What can hang from each mark:
G: V
M: N
N: K P U X
A: N
H: N V
P: N
X: N V
K: N
U: N V
V: E P U
T: E G

Each row was made from one small tree. The marks that hang from a mark follow it in brackets, in alphabetical order. Every link used is in the known rows. Write each row's tree.
(in the rows, 128 means zero)
Known rows:
M(N(K)): [147 132  99 147 130 112 152 117 130 133 103 137 117 140 135  87 146 145
 114 112 123 155 110 134 140  93 138 134 130 142 132 133 120 143 159 130
 139 138 128 141 109 111]
G(V(P)): [ 95 125 155 112 137 128 132 144 139 129 134 118 125 120 150 117 125 102
 140 121 124 141 118 117 130 114 156 115 140 112 126 121 132 155  71 133
 128 136 141 115 131 154]
T(E G(V)): [127 146 153 107  99 152 104 136 125 143  96 107 136  95 144 119  88 100
 156 120 150  79 118  92 139 142 151 119 160  95 106 104 138 127  93 157
 101 134 167 141 146 173]
G(V(E P(N))): [ 96 114 172 110 122 134 118 129 161 131 118 115 129 132 154 126 158 110
 124 131 112 136 135 140 136 117 157 120 156 100 134 135 120 151  57 138
 156 131 124 126 143 157]
X(V(E)): [130 130 143 117 130 149 107 119 138 137 115 145 119 122 115 128 148 128
 121 136 144 137 123 144 107 146 144 122 115 109 158 133 135 134 106 144
 118 107 142 122 163 129]
G(V(E U)): [100 124 161 109 129 156 104 146 145 143 112 108 114 117 151 121 127 103
 152 137 131 129 106 119 105 132 151 123 136 112 138 123 132 128  61 151
 136 109 134 135 168 149]
X(N(K P U) V(E)): [167 125 151 147 134 102 157 106 136 161  97 173  82 143 112  37 188 166
  85  97 137 222 117 164 130  83 165 117 116 151 165 118 119 193 119 158
 141 106 125 126 143 105]
K(N(P U X(V(E)))): [163 116 137 150 122 130 161 122 137 159 111 166  85 152 137  56 176 141
  48  77 127 207 108 171 133  99 160 157 117 125 185  99 129 191 111 199
 149  98 145 111 150  96]
P(N(U(V))): [124 119 140 120 135 123 137 135 138 134  94 114 123 170 150  67 153 136
  61 102 119 177 139 181 147 110 145 134 132 127 151 132 118 164  99 150
 176 122 122 125 114 136]
G(V(E P(N(K)))): [107 120 155 127 128 129 138 127 172 134 101 131 111 137 142  99 174 124
 123 126 112 155 121 130 149  95 165 121 158 108 132 131 112 141  71 134
 152 134 128 118 135 159]
H(N(K U(V(P)))): [113 135 127 128 158  88 187 144 153 136  98 146  96 165 154  39 172 147
  76 106  99 215 117 169 149  59 176 114 125 115 159 126  95 184  81 134
 179 105 127 106  99 143]
V(E P(N(K X))): [141 130 130 135 128 114 161 112 181 141 113 138 109 137 126  93 188 141
  94 141  97 167 119 141 159  90 141 139 142 109 140 136 118 140 100 137
 168 124 118 116 146 146]
X(N(K) V(E P U)): [115 130 159 133 153 115 143 104 154 176 124 143 107 117 127  83 174 144
 133 152 129 219 119 155 119  98 155 106 112 109 165 153 120 162  82 128
 145  92 115 124 173 133]
N(P X): [161 133 125 138 124 114 160 132 139 142 127 143 108 125 125  99 150 136
  90 109 120 144 119 134 139 109 133 131 128 132 133 102 134 165 122 152
 142 127 132 130 129 121]
A(N(K P U)): [164 128 138 160 138  82 185 135 138 139 119 156  87 159 136  39 162 158
  74  58 125 200 131 138 159  57 146 117 147 186 134 105 116 186 146 157
 158 130 130 144 103  98]
G(V(U)): [ 99 125 149 119 137 144 120 148 133 143 119 109 122 118 154 106 109 110
 146 123 135 144 108 119 118 123 144 126 135 121 132 119 133 134  80 137
 130 118 135 135 146 145]
T(G(V)): [121 136 153 112 112 146 105 135 126 135 107 119 129 107 139 122  96 101
 143 118 144 105 124 103 136 141 151 128 153 103 115 113 135 125  89 145
 109 135 148 134 134 157]
H(V(E)): [114 140 145 113 130 139 101 129 124 132 114 138 101 136 128 110 151 137
 119 139 131 130 119 148  98 129 139 116 122  99 166 119 126 136  95 154
 129 100 124 127 145 146]
U(V(P(N(K)))): [113 126 130 126 148 113 159 131 161 137  95 131 122 154 142  85 183 138
  80 128 108 187 137 172 165  90 154 111 138 102 140 143 108 156  93 124
 172 124 124 115 107 155]
U(N(K P)): [155 129 105 152 131 100 157 119 151 140 106 166 108 154 126  89 185 162
  88 114 114 176 122 139 160  80 145 118 131 134 130 104  92 159 128 131
 161 126 119 124  83 109]
T(E G): [141 151 140 117 100 137 112 124 126 142 107 110 141 103 134 132 106 117
 146 132 141  84 131 107 141 146 127 112 146 104 108 122 129 120 122 149
 115 127 156 142 143 156]
A(N(K P U(V))): [158 124 136 145 147  92 186 150 138 143  96 153  83 171 141  24 172 150
  50  60 129 212 133 168 159  60 164 106 140 160 143 104 117 203 121 169
 170 121 139 138  95 114]
H(V(E P)): [ 95 141 159 104 139 128 113 134 139 133 133 134 103 137 141 111 166 126
 117 143 117 148 123 151 101 121 146 100 118  90 167 131 123 158  68 153
 143 103 130 117 144 155]
N(K X(V)): [161 138 102 145 138 130 160 116 142 148 106 167  98 121 100  69 139 153
  97 123 144 173  96 130 142 106 146 152 114 120 155 110 140 133 139 136
 111 115 146 116 149 127]
U(V(E P)): [102 125 149  97 137 136 124 143 153 133 115 119 120 137 141 128 178 106
 109 144 115 145 131 160 118 129 161  95 123  82 142 141 126 158  56 143
 158 109 137 110 145 155]
G(V(E P(N) U)): [ 81 120 181 108 134 135 114 140 167 146 120  97 129 128 171 116 156 106
 131 139 106 157 127 142 129 118 151 116 150 105 143 145 119 152  36 143
 171 115 121 134 158 160]
H(N(K P U(V) X)): [166 137 107 144 146  90 207 147 151 146  80 168  77 165 139   9 178 166
  38  86 106 216 108 173 160  49 173 135 126 129 162  91 107 201 104 162
 180 106 124 116 103 125]
V(U): [113 131 136 126 140 128 126 134 133 145 130 111 126 122 145 118 126 125
 135 134 123 149 121 132 120 127 122 122 122 129 136 136 125 128 111 131
 142 111 125 136 143 129]
X(N): [139 120 144 142 126 114 132 103 110 143 133 130 134 126 121 115 122 141
 134 140 131 154 143 143 130 116 128 130 132 130 128 133 123 145 137 118
 131 126  97 139 131 124]
U(N(K X) V(P)): [136 133  96 124 147 108 167 128 169 147  98 145 114 156 132  64 181 140
  69 140 105 202 116 156 167  73 164 128 119  84 146 111 109 165  80 136
 177 116 123  99 108 146]

Write each row's tree:
[145 133 130 140 138 135 143 110 170 164  95 143 101 130 122  69 168 155
  89 139 126 192 102 152 141 107 136 150 125 110 174 135 126 130 108 150
 153  94 123 130 176 132] -> P(N(K X(V(E U))))
[137 130 125 140 137 112 138 126 169 153 103 151  98 147 138  93 205 153
 102 133 104 183 116 145 140  87 146 106 126 128 145 118  89 154  88 146
 182 101 115 131 120 114] -> V(E U(N(K P)))
[118 153 133 147 159  95 168 139 136 155 103 164  79 146 153  47 167 181
  95 114 112 204 110 166 124  62 147 104 126 121 180 107  90 177 103 145
 162  87 110 136 102 130] -> H(N(K P) V(U))
[144 130 132 131 130  99 171 121 183 143 107 134  95 153 134  52 191 141
  70 116  93 194 112 145 160  76 145 146 137 131 148 129 117 158  96 154
 180 121 124 113 148 135] -> V(E P(N(K U X)))
[142 119 158 129 127 132 110  96 122 153 120 147 126 123 111 113 143 142
 129 149 147 163 139 155 107 134 148 124 119 108 158 139 132 149 113 136
 121 104 112 133 164 123] -> X(N V(E))
[104 126 146 106 133 129 121 138 177 158 125 113 123 131 161  95 154 109
 115 150 102 171 107 126 133 100 158 134 135  85 147 112 119 159  22 155
 174 104 122 119 161 149] -> G(V(E P U(N(X))))
[148 141 129 122 144 117 163 124 173 149 109 156  80 137 120  41 179 137
  80 111 122 209  89 140 136  88 164 140 108 121 172 122 136 167  90 161
 143 106 153  96 171 128] -> N(K U X(V(E P)))
[139 119 132 114 126 128 121 134 152 139  92 147 118 163 136 111 204 134
  74 130 116 156 140 177 134 115 162  99 124  91 147 112 100 179  68 158
 183 105 123 123 106 126] -> U(N(P) V(E))
[132 128 145 124 136 127 114 123 157 160 114 148 115 141 147 104 189 147
  92 132 129 188 125 167 120 119 147 106 108 111 176 123 106 175  71 158
 167  86 126 131 141 107] -> X(V(E U(N(P))))
[136 132 110 130 133 120 131 122 153 154 128 120 134 136 144  94 136 138
 102 146 112 171 119 139 143 104 123 150 119 112 147 115 116 140  99 140
 169 103 106 130 137 119] -> V(U(N(X)))
[ 80 128 170 101 138 139 113 151 160 145 132 101 115 116 164 121 145  95
 151 139 116 148 110 123 111 125 157 106 136 103 140 132 128 150  33 147
 148 110 138 123 169 159] -> G(V(E P U))
[157 114 119 164 119 121 174 121 125 151 130 151 109 144 139  99 151 138
  79  95 115 170 122 150 149  97 137 154 135 123 147  97 122 168 139 168
 148 123 127 123 116 105] -> K(N(P X))
[112 130 154 117 133 119 137 124 176 154 133 103 127 126 156 110 171 124
 102 152  92 169 128 153 136 113 127 131 133 101 152 148 125 150  65 148
 184 105 110 128 170 143] -> V(E P(N(X)) U)
[166 124 137 158 135  81 178 114 128 152 110 159  89 146 124  39 168 162
  91  90 123 212 123 149 150  66 148 122 130 173 133 109 112 188 143 143
 152 127 109 136 109 107] -> X(N(K P U))
[135 127 129 123 138 125 161 125 180 145  90 136 105 149 128  78 197 134
  70 140 100 179 123 168 157  94 159 127 138  82 149 134 117 153  74 147
 180 115 124 111 143 160] -> U(V(E P(N(K X))))
[123 141 122 143 151 102 140 130 146 158 102 160  86 157 144  52 183 174
  82 120 117 208 112 163 134  70 142 106 118 118 172 101  91 175  96 152
 170  92 111 133  94 122] -> H(V(U(N(K P))))
[176 132  98 139 138  97 194 144 144 148  74 146  83 162 147   4 186 152
  28  71 116 214  96 172 156  58 168 135 116 141 154 100 127 214 125 178
 178 124 144 131 108 109] -> M(N(K P U(V) X))
[161 131 108 132 121 106 157 128 129 137 114 120 117 147 151  52 130 134
  75  94 116 171 107 143 136  93 135 161 118 148 147 117 140 174 141 163
 156 130 128 139 131 101] -> M(N(U X))
[137 126 155 134 144 103 151 103 149 159 113 155  92 137 122  48 177 148
 102 118 128 228 117 156 129  86 165 120 110 128 165 139 121 182  96 142
 144 106 123 112 159 124] -> X(N(K U) V(E P))
[107 134 115 132 153  99 149 125 171 153 126 131 122 143 151  91 172 142
 116 143  97 204 115 137 152  78 139 114 119 117 142 134  92 147  84 120
 175 108 114 118 113 127] -> V(P U(N(K)))
[107 131 155 128 150 126 140 117 176 158 111 133 110 132 142  91 190 145
 106 141 116 203 121 164 135 104 146 115 121 110 169 161 112 146  77 136
 165  97 126 121 161 136] -> X(V(E P(N(K)) U))
[159 135 111 142 132 109 156 124 179 162 105 154  93 142 132  73 198 158
  85 134 100 190 103 142 147  80 145 127 124 119 149 103 100 161  90 156
 183  99 114 129 134 115] -> V(E U(N(K P X)))
[113 123 134 145 149 129 162 121 140 174 141 132 119 127 160  84 139 125
  94 118 122 219 109 163 133 102 143 151 111  93 181 129 132 166  92 161
 147  92 135 106 159 123] -> K(N(X(V(P U))))
[ 88 139 182  91 125 144 101 145 156 152 121  97 124  97 164 124 130  85
 155 138 119 130 116 111 118 138 160 102 145  87 128 134 126 141  23 156
 145 108 150 130 170 171] -> T(G(V(E P U)))
[146 137 119 146 144 127 158 112 159 164  99 141 110 130 128  56 148 162
  84 126 132 204 106 153 152  97 130 156 122 121 169 129 128 132 125 137
 146 104 125 130 153 130] -> P(N(K X(V(U))))
[168 128 104 131 131 120 157 129 172 147  77 169  91 159 118  67 212 151
  53 129 112 180 112 166 155  85 170 124 127  93 148  94 102 174  83 163
 183 106 127 114 116 131] -> U(N(K P X) V(E))
[111 123 158 119 125 121 124 119 162 132 131 117 136 137 145 138 178 125
 112 143 101 143 146 152 137 123 134 116 144 109 138 154 113 145  85 133
 170 123 116 126 140 141] -> V(E P(N))
[182 139  99 153 132 108 178 117 139 154  94 169  95 132 126  46 168 166
  62  92 136 196  97 154 147  80 150 139 113 136 162 109 136 192 152 159
 135 123 145 139 124  98] -> M(N(K P X(V)))
[132 127 138 146 148 102 158  97 135 160 124 157 114 124 115  76 154 153
 122 132 137 211 126 152 137  90 155 115 115 118 150 140 119 169 120 115
 124 118 120 118 135 129] -> X(N(K) V(P))
[ 83 142 152 105 149 117 102 130 156 152 131 123 112 151 163  95 179 133
 107 158 104 182 123 165 106 104 142 100 114  81 181 128  99 166  38 152
 182  79 107 120 134 143] -> H(V(E P U(N)))
[154 125 136 124 138 109 164 146 131 142 113 126 108 160 142  37 123 129
  56  83 132 186 133 160 149  86 149 143 137 134 150 106 144 179 111 173
 163 114 129 135 132 126] -> A(N(U(V) X))
[105 150 132 133 159  79 173 137 141 138 112 157  80 164 152  23 161 168
  85 104 102 215 108 161 130  49 159 118 124 123 182 113  94 181  92 142
 162  99 116 108 102 141] -> H(N(K U) V(P))
[152 135 140 138 141 111 165 115 166 154 129 162  94 130 118  68 163 142
  93 113 133 193 121 137 143  83 154 126 134 116 160 127 137 160 104 155
 138 109 139 124 164 129] -> A(N(K X(V(E P))))
[157 116 155 145 126  90 158 118 118 146 127 140 113 143 138  64 154 150
  92  94 124 193 139 157 136  90 142 119 127 164 136 114 119 198 127 149
 154 125 106 140 116 103] -> X(N(P U))
[132 121 131 145 137 117 173 121 134 159 133 144 107 149 150  53 144 128
  65  87 120 226 109 163 144  91 154 165 111 117 183 116 135 184 107 171
 143 108 141  97 143 112] -> K(N(U X(V(P))))
[106 134 127 124 146 111 134 123 183 154 123 130 114 144 147 100 194 136
 122 154  96 186 116 137 137  87 147 109 122 108 147 139  91 142  66 130
 183  99 115 115 134 132] -> V(E P U(N(K)))
[124 118 124 106 128 140 104 126 148 134  95 133 129 161 133 120 175 127
  91 152 120 145 137 166 128 125 155 118 124  80 147 125 106 142  72 145
 170 104 119 119 121 137] -> U(N V(E))
[121 133 163 101 105 156  92 133 138 133 101 123 121 107 134 136 115  98
 148 132 138  91 123 103 122 151 160 123 156  93 118 117 134 122  71 157
 117 125 150 131 155 160] -> T(G(V(E)))
